What can hang from each mark:
fota: gade melo rebuv sasu
potadom: fota rebuv
gade: davif fota rebuv
rebuv: davif gade potadom
davif: fota potadom sasu
sasu: fota rebuv

Each row was made from one small tree. The marks that hang from a mark follow it in brackets, in alphabetical order. Every link used is in the known rows. Write each row's tree.
(in the rows, 128 means zero)
Known rows:
rebuv(davif gade potadom):  96 124 140 123 112 167 148 166 130 132 113  35 145 133 120 144  99 135  82  94 176 105 127
gade(davif(sasu(fota(melo) rebuv))): 119 134 100 118 109 157 130 138 127 147 140 108 149 143 113 140 135 106 113 116 149 120 128
potadom(fota(melo sasu)): 155 136 120 146 124 142 126 162 121 117 133 151 113 145 146 150 124 148 140 123 120 113 140
sasu(rebuv(davif)): 119 133 113 108  97 144 131 157 123 127 126 101 141 139 114 144 123 104 104 108 151 113 126
davif(fota(gade melo rebuv(potadom) sasu)): 183 140 105 129 122 134  83 141 169  99 140  88 144 152 126 159 130 138 156  86 153 114 117
rebuv(gade(davif(sasu) fota) potadom): 103 130 123 133 118 172 127 141 113 146 128  60 124 130 113 119 122 130  92  98 172 122 123
potadom(fota(sasu) rebuv(gade)): 140 158 121 145 124 133 130 156  93 133 128 104  67 134 136 125 128 120 124 108 146 113 130
potadom(fota(gade(rebuv) melo sasu)): 156 122 114 157 130 127 111 139 127 115 131 151 115 151 145 149 129 138 149 117 145 120 127
rebuv(davif(fota(melo) sasu) gade potadom): 119 142 126 114 118 209 147 159 152 137 129  24 141 141 109 151 109 142  93  75 174  93 127
davif(fota(gade melo) potadom): 160 135 116 112 163 131 109 120 181 109 134 102 181 124 143 121 130 166 136 104 143 131 123
rebuv(davif potadom(fota)): 127 135 138 108 100 176 140 164 115 125 126  69 128 136 135 151 105 147 106 101 162  99 130
potadom(fota rebuv(davif gade)): 118 152 143 135 122 155 141 152  99 137 130  84  80 130 134 121 115 128  98 111 164 104 131
fota(gade(davif) rebuv): 134 116 123 133 110  78  70 107 147 126 140  89 146 147 130 137 138 113 132 117 173 121 110
gade(rebuv): 116 108 116 140 134 138 128 114 100 136 131 149 125 130 123 118 144 101 134 115 143 142 111
fota(gade(davif) melo): 132 104 140 149 143 116 107 116 166 122 132 119 169 142 140 137 104 143 127 135 153 122 130
sasu(fota(melo)): 142 134 112 143 137 156 142 153 154  99 116 150 158 136 121 146 117 136 134 130 132 138 141
potadom(fota(melo rebuv(davif))): 144 134 136 137 113 144 114 155 124 117 139 132 125 147 145 147 124 145 127 117 138 104 136
fota(melo rebuv): 149 121 135 146 128 123 100 141 144 110 135 138 155 144 132 138 124 127 148 115 126 116 133
gade(rebuv(potadom(fota(sasu)))): 131 117 107 133 122 153 130 134  87 132 129 129 115 135 132 129 137 110 140  99 149 133 113
rebuv(gade(davif(fota(melo) potadom sasu))): 104 131 116 125 140 148 133 133 141 154 136  75 153 129 128 119 136 136  94 108 152 123 125
rebuv(davif): 114 123 141 123 113 151 130 148 132 126 129  95 138 135 118 145 119 130 105 116 154 109 125

Write each row's tree:
123 122 111 115 117 191 132 127 109 140 139  86 127 137 108 135 139 106 126  80 170 118 105 : gade(rebuv(davif(fota sasu) potadom))
105 109 107 124 128 156 119 113 100 153 154 119 139 132 126 120 149 105 109 109 162 143 103 : gade(davif(fota) rebuv)
180 153 104 114 125 162  92 108 175 124 150  78 132 151 113 147 142 133 159  82 154 102 117 : davif(fota(gade melo rebuv(potadom)) sasu)
118 148 139 127 130 159 134 142 123 133 132  63 105 126 114 120 117 117 100 100 167 111 122 : potadom(rebuv(davif(fota) gade))
144 157  74  95 122 147 133 138 139 131 122 102 158 131 107 125 159 108 137  92 142 126 125 : davif(potadom sasu(fota rebuv))
112 119 126 150 123 165 123 166 119 127 123  74 141 135 121 131 108 138  97  98 167 124 128 : rebuv(gade(davif fota(melo sasu)) potadom)
126 124 137 148 119 148 109 152 150 124 133  90 151 153 116 148 125 122 121  97 153  95 130 : fota(melo rebuv(davif(sasu) gade))
129 132 119 128 100 162  82 127 106 139 153  92 118 141 103 121 152 113 120  96 170 118 113 : gade(davif(sasu) fota(rebuv(potadom)))
138 142 128 107  98 177 129 142 131 134 131  52 116 145 123 155 115 140 119  91 175  88 124 : rebuv(davif(sasu) potadom(fota(gade)))
128 109 129 151 128 213 117 137 105 118 136 125 127 140  98 125 130 117 128  82 174 121 114 : gade(fota(melo) rebuv(davif(sasu) potadom))
117 128 122 134 116 167 102 120 110 145 151 116 113 134 103 116 149 122 109 116 160 125 118 : gade(davif(sasu) fota)
147 149 100 131 120 165 128 137 146 125 127 103 134 146 104 145 139 115 144 100 144 114 131 : davif(sasu(fota(melo rebuv(gade potadom))))
175 161 108 105 162 156 108 101 171 130 144  75 142 128 121 110 144 140 155  82 151 111 119 : davif(fota(gade melo) potadom(rebuv) sasu)
114 124 121 113 122 115 111 136 111 145 142 102 157 127 149 117 141 134 108 120 148 126 122 : gade(davif(potadom(fota(rebuv))))
153 116 129 137 119 118  79 116 162 123 140  77 167 155 131 145 116 125 148  99 169 103 122 : fota(gade(davif(sasu)) melo rebuv(potadom))
159 129 105 137 115 146 124 180 132 107 122 124 152 150 124 159 111 117 147  97 125 111 136 : fota(melo sasu(rebuv(potadom)))
121 145 143 133 136 164 136 146 130 130 131  70 112 128 116 122 110 122 103 101 163 109 126 : potadom(rebuv(davif(fota(melo)) gade))
155 126 122 126 111  91  78 113 151 111 126  78 140 144 130 140 127 121 151 102 168 118 114 : fota(gade rebuv(potadom))
133 138 131  97 108 188 133 157 138 120 132  49 143 133 120 151 109 143 107  88 166 105 121 : rebuv(davif(fota) potadom)
